Each row comes from the steps of one path. Every step used is in the known rows, and no mark comes twice. Write the path behind each row, first mark first.
Known rows:
mefabep/tezi/zadas/kude: [-0.46 -1.52  2.50  0.66 -2.23 -2.52 -1.77  1.88 -1.56  0.20  2.88  0.04
  1.97 -2.38 -0.77  2.37 -0.39 -0.68 -2.64 -0.27 -1.50  0.15  1.82  1.10]
taru/tezi/zadas: [ 0.00 -1.43  1.89  2.34 -2.21 -3.27 -1.04  2.72  0.42 -1.32  1.23 -0.56
  1.04 -0.75 -0.97  2.19  1.18  1.41  0.67 -2.52 -1.75  1.83 -0.10  3.43]
sofi/kude/zadas: [-2.24 -0.59 -0.02  0.22 -0.06 -0.08 -0.88  1.87  0.87  2.68 -0.36  0.55
  1.75  0.75  0.51 -0.79  1.26 -2.45 -2.20 -1.97 -1.02  0.19  0.09  1.38]
taru/tezi: [-0.41 -1.44  0.36  1.96 -1.11 -3.58  0.36  1.51  1.01 -0.66  0.72 -1.23
 -0.13  0.38  0.09  1.27 -0.11  0.39  1.38 -1.81 -1.71 -0.06  0.27  2.63]
sofi/gosu/rodopi/kude: [-4.78 -0.15  2.23  4.31  1.06  0.49 -4.59  0.91  2.06 -0.10  0.73 -1.12
 -1.74 -0.37  2.20 -0.41 -3.05  0.19 -1.87 -0.92 -0.91 -1.61  2.64  0.87]
gosu/rodopi: [-1.85 -1.75  1.26  1.24  0.08 -1.41 -2.35  2.42  1.22 -0.19  1.21  0.90
 -1.36 -0.32  0.31  1.43 -2.61  0.77  0.85 -1.38 -1.88  0.39  2.69  0.12]
gosu/rodopi/kude/zadas/tezi/mefabep: [-3.20 -0.76  2.63  4.97 -0.65 -1.37 -3.26  3.50  0.41  0.00  1.49  3.16
  2.24 -2.21  0.18  0.38 -2.81 -2.05 -3.23 -4.58 -0.58 -1.29  0.68  2.83]
zadas/kude/taru: [-0.66 -2.27  0.55  0.54 -1.27 -0.73  0.34  2.09 -1.08  0.96  0.74 -1.10
  1.41 -0.30 -0.90  0.88  0.22 -1.63 -1.95 -0.03  0.27 -0.15 -0.93 -0.44]
sofi/gosu/rodopi/kude/zadas/tezi: [-4.17  0.09  2.19  5.07 -0.46  1.07 -3.83  2.51  1.97 -0.08 -0.04 -0.10
  1.74 -1.75  2.38 -1.30 -2.52 -1.80 -3.51 -2.43  1.14 -2.20  2.40  2.49]
bopiz/mefabep/gosu/rodopi/kude/zadas/tezi: [-3.58 -1.36  3.11  5.17 -2.70 -1.94 -4.33  1.35 -0.28 -0.16  0.04 -0.04
  4.11 -0.05  1.12 -0.56 -0.57 -6.24 -2.41 -0.68 -1.22 -3.29  1.96  3.38]
sofi/kude: [-2.39 -0.50  1.60  1.08  0.33 -1.01 -0.24  1.11  1.55  1.85  0.46  0.30
 -0.23  1.28  0.82  0.24 -0.12 -1.13 -0.30 -0.35 -2.07  0.77  0.04  0.79]
zadas/tezi/taru: [-0.34 -1.68  1.75  2.43 -1.55 -3.67  0.85  2.96  1.39  0.57  1.49  0.29
  1.91 -1.09 -1.28  1.88  0.61  0.93 -0.15  0.41 -1.53  1.64  1.76  0.90]
bopiz/mefabep/gosu/rodopi: [-1.97 -1.55  2.33  2.27 -1.45 -3.38 -3.74  0.13 -0.04 -0.70  0.60 -0.52
  0.84  0.64 -0.76  2.09 -0.44 -3.19  0.40  0.64 -2.57 -2.09  2.12  1.26]
tezi/mefabep/gosu/rodopi: [-1.05 -0.58  2.19  3.22 -0.21 -4.78 -3.07  1.82  1.05 -1.11  1.98  1.57
  0.94 -0.93 -1.98  3.20 -0.31  0.51 -1.58 -2.91 -2.42 -2.12  0.67  0.99]
kude/zadas/tezi: [-0.32 -1.23  0.25  1.25 -1.93 -1.81 -0.12  2.87  0.94  1.08 -0.16  0.92
  3.34 -0.11  0.47 -0.58  0.46 -1.17 -1.26 -1.84  0.84 -0.25  1.65  1.85]
sofi/gosu: [-1.74  0.21  0.64  1.58  0.43 -1.07 -1.73  0.17  1.80  0.70 -0.13 -1.71
 -0.29  0.29  0.69 -0.01  0.25  1.25 -1.02  0.01  0.31 -0.76  1.23  0.42]
taru/tezi/mefabep/gosu: [ 0.42 -0.25  1.46  3.98 -1.33 -6.73 -0.60  1.09  1.04 -1.53  1.51 -0.59
  2.33 -0.20 -2.11  2.84  2.14  0.14 -1.11 -3.12 -2.34 -2.09 -1.74  3.61]
mefabep/tezi: [-1.37 -2.35  0.29  0.05 -0.86 -3.68 -0.88  1.13  0.51  0.25  1.17  0.43
 -0.16  0.53  0.13  1.40 -0.77 -0.18 -1.63 -0.42 -1.64 -1.57  2.77  0.53]
mivi/tezi/mefabep: [ 0.10 -0.67  1.02  2.03  0.34 -4.46 -0.77  1.08  0.21  1.17  1.46  2.80
  1.37  0.13 -3.21  3.08 -0.33 -0.07  0.68 -3.29 -0.61 -0.36  1.59  0.46]
gosu/rodopi/kude/zadas/tezi/mefabep/bopiz: [-2.35 -0.53  3.01  4.19 -0.19 -1.31 -3.44  4.02 -0.60 -0.14  1.71  3.52
  2.91 -2.53  0.76  0.31 -2.26 -3.60 -2.36 -6.60 -2.15 -2.42 -0.33  4.31]
kude/taru/tezi/zadas: [-0.04 -3.24  0.97  2.15 -2.71 -3.21 -0.61  4.04 -0.01 -1.76  0.41 -0.40
  2.01 -0.43 -2.60  2.29  2.20  0.35 -0.76 -2.91 -0.19  1.17 -2.18  3.26]
sofi/gosu/rodopi: [-2.44 -0.17  1.37  2.21  0.79 -0.35 -3.41  1.30  2.18 -0.61  0.60 -0.57
 -1.34 -0.85  0.55  1.32 -2.31  1.45 -0.47 -1.18 -0.15 -0.98  2.57  0.52]
kude/taru: [-1.02 -3.04 -0.52  0.15 -0.88 -1.75 -0.22  2.46  0.26  0.55 -0.32  0.13
  0.58  1.33 -1.34  0.50  0.80 -0.26 -1.28 -0.81  0.10 -0.26 -0.48 -0.05]

Write each row's path:
[-3.22 -2.27  2.36  5.18 -0.55 -3.67 -3.72  2.54  0.50 -1.12  1.30  1.28
  1.41  0.03 -2.10  1.87 -0.09 -1.66 -4.42 -2.80 -1.53 -3.08 -1.51  1.41] : tezi/mefabep/gosu/rodopi/kude/taru
[-3.94 -0.97  2.32  6.48  0.29 -1.82 -3.58  2.56  1.20 -2.39  1.23 -0.48
 -0.02 -1.42 -1.25  2.30 -1.87 -1.05 -2.95 -4.55 -0.16 -2.80 -2.02  3.96] : sofi/gosu/rodopi/kude/taru/tezi/mefabep
[-4.23 -1.92  0.25  2.40 -0.13  0.33 -4.03  2.54  0.43  1.23  0.54  0.78
  0.03 -0.60  1.41 -1.23 -2.22 -1.76 -2.60 -3.01 -1.29 -0.42  2.63  1.10] : gosu/rodopi/kude/zadas
[-1.76  0.48  3.52  4.49 -1.11 -3.12 -2.11  3.55  1.85 -0.41  1.35  2.83
  4.64 -1.88 -1.36  2.30  0.22 -3.36 -3.31 -4.37 -1.37 -2.55 -0.68  3.54] : sofi/kude/zadas/tezi/mefabep/gosu/rodopi
[-3.00 -3.57  2.62  4.84 -2.10 -1.65 -3.35  4.52  0.03 -2.48  1.28  0.18
  0.55 -1.05 -1.01  1.91 -1.14 -0.83 -1.35 -3.79 -1.53  0.64 -0.95  3.63] : gosu/rodopi/kude/taru/tezi/zadas
[-0.15  0.04  2.77  2.86 -0.79 -3.73 -0.02  2.05  1.20 -0.08  1.57  2.27
  1.82 -0.51 -1.01  1.99 -0.62  0.57 -0.37 -1.86 -0.63 -0.54 -0.25  2.32] : zadas/tezi/mefabep
[ 0.05 -2.20  0.63  2.10 -2.09 -2.15  1.20  2.62 -0.96 -0.57  1.04 -2.12
  1.52 -0.88 -1.13  1.80  0.14 -2.09 -0.54 -1.20 -0.20 -0.38 -1.82  1.99] : zadas/kude/taru/tezi
[-0.16 -0.78  2.25  3.87 -0.09 -5.75 -2.73  1.92  0.97 -1.04  2.22  2.83
  1.95 -0.86 -3.72  4.43 -0.59 -0.81  0.08 -3.91 -1.52 -2.35  2.76  0.69] : mivi/tezi/mefabep/gosu/rodopi
[ 0.74 -0.17  1.28  1.41 -0.57 -2.69 -0.81  3.35 -0.62  0.75  0.75  2.95
  4.48 -1.83 -0.74  0.87  1.00 -2.27 -1.94 -5.63 -0.93 -1.72 -1.50  3.89] : kude/zadas/tezi/mefabep/bopiz
[-3.52 -1.91  0.45  3.77 -1.03 -1.76 -4.50  2.23  0.56  0.48  0.36 -0.24
  1.70 -0.09  1.01 -1.10  0.25 -2.33 -3.91 -2.37 -1.67 -2.29  2.48  1.37] : mefabep/gosu/rodopi/kude/zadas
[ 0.64 -0.36  1.46  2.31  0.06 -4.76 -0.28  2.05 -0.33 -1.04  1.83  0.75
  1.21 -1.15 -1.07  2.73  0.31 -0.48  0.93 -5.46 -3.41 -1.28 -2.24  4.56] : taru/tezi/mefabep/bopiz
[-0.38 -2.02 -0.08  1.78 -2.01 -2.94  0.19  3.64  0.67  1.42  0.61  0.64
  3.79 -1.67 -1.77  0.80  1.71 -0.42 -2.26 -1.58 -0.14  1.54  1.95  1.49] : kude/zadas/tezi/taru
[-3.97 -0.66  1.88  5.65 -0.59 -0.17 -3.56  3.15  1.70  0.17  0.90 -0.43
  2.50 -3.21  0.26  0.05 -1.20 -0.96 -4.24 -1.94  0.25 -0.50  3.08  2.24] : sofi/gosu/rodopi/kude/zadas/tezi/taru
[-0.38 -0.18  3.80  4.86 -1.38 -4.99 -1.90  2.79  1.90 -2.04  2.12  2.16
  2.61 -1.39 -1.35  3.41 -0.91 -0.16 -1.26 -2.44 -1.46 -2.41  0.50  2.33] : zadas/tezi/mefabep/gosu/rodopi
[-0.49 -2.29  1.49  4.54 -1.57 -5.81 -1.77  3.54  0.77 -3.23  1.49  0.75
  2.19 -0.99 -3.78  4.28  0.73 -0.95 -1.87 -4.52 -1.60 -2.81 -2.35  3.38] : kude/taru/tezi/mefabep/gosu/rodopi
[-1.44 -2.25  2.20  2.39 -2.01 -1.96 -0.06  3.92  0.63 -0.99  0.47 -0.19
  2.26  0.19 -2.07  2.36  2.22 -1.59 -0.72 -2.89 -1.21  1.42 -3.30  3.94] : sofi/kude/taru/tezi/zadas
[-1.85 -2.02  1.59  6.18 -1.74 -5.44 -1.12  1.80  0.18 -1.50  0.85 -0.99
  2.64  0.72 -2.10  1.70  2.29 -2.11 -3.68 -3.31 -1.51 -3.35 -3.54  3.91] : rodopi/kude/taru/tezi/mefabep/gosu
[-0.22 -2.36  1.76  0.75 -2.27 -0.54 -1.04  3.08 -1.62  0.38  1.16 -0.39
  2.69 -1.37 -2.10  1.60  1.58 -0.91 -2.51 -0.38  0.31  1.63 -1.59  0.40] : tezi/zadas/kude/taru
[ 0.60 -0.85  2.57  1.70 -1.78 -1.77 -1.12  1.79 -1.31  1.02  2.13  0.67
  2.77 -1.90 -2.53  2.82  0.09 -0.96  0.69 -1.33 -0.16  1.76  2.28 -0.14] : mivi/tezi/zadas/kude
[-1.74 -2.16  0.81  2.20 -1.05 -1.89  1.35  2.86  1.19 -0.33  0.07 -0.76
  1.10  1.18 -0.88  1.56  0.86 -2.65 -0.25 -2.27 -1.26 -0.23 -2.71  3.07] : sofi/kude/taru/tezi
[ 0.14 -0.51  1.47  0.67  0.90 -3.21 -1.37  1.57 -0.58  0.72  1.57  1.76
  0.84 -0.54 -0.85  1.67  0.72 -0.31 -0.38 -3.98 -2.91 -0.88 -1.53  2.04] : tezi/mefabep/bopiz
[-1.82 -0.18  2.28  5.59 -1.91 -3.95 -2.03  1.69  0.57  0.58  0.60  1.04
  4.92 -0.49 -0.13 -0.55  2.07 -2.40 -5.09 -3.06 -0.51 -3.24 -0.71  3.31] : rodopi/kude/zadas/tezi/mefabep/gosu
[-0.08 -0.25  0.94  2.09 -1.17 -2.99 -0.63  2.93  0.36  0.75  0.63  2.49
  3.75 -1.22 -1.33  0.98  0.67 -0.78 -2.43 -3.49  0.56 -0.76 -0.46  2.53] : kude/zadas/tezi/mefabep
[-0.50 -0.43  2.16  3.92 -1.76 -4.51 -2.60  3.73  1.17 -1.11  1.36  2.56
  4.55 -2.07 -1.88  2.29  0.48 -1.52 -3.02 -4.27 -0.38 -2.63  0.57  2.83] : kude/zadas/tezi/mefabep/gosu/rodopi
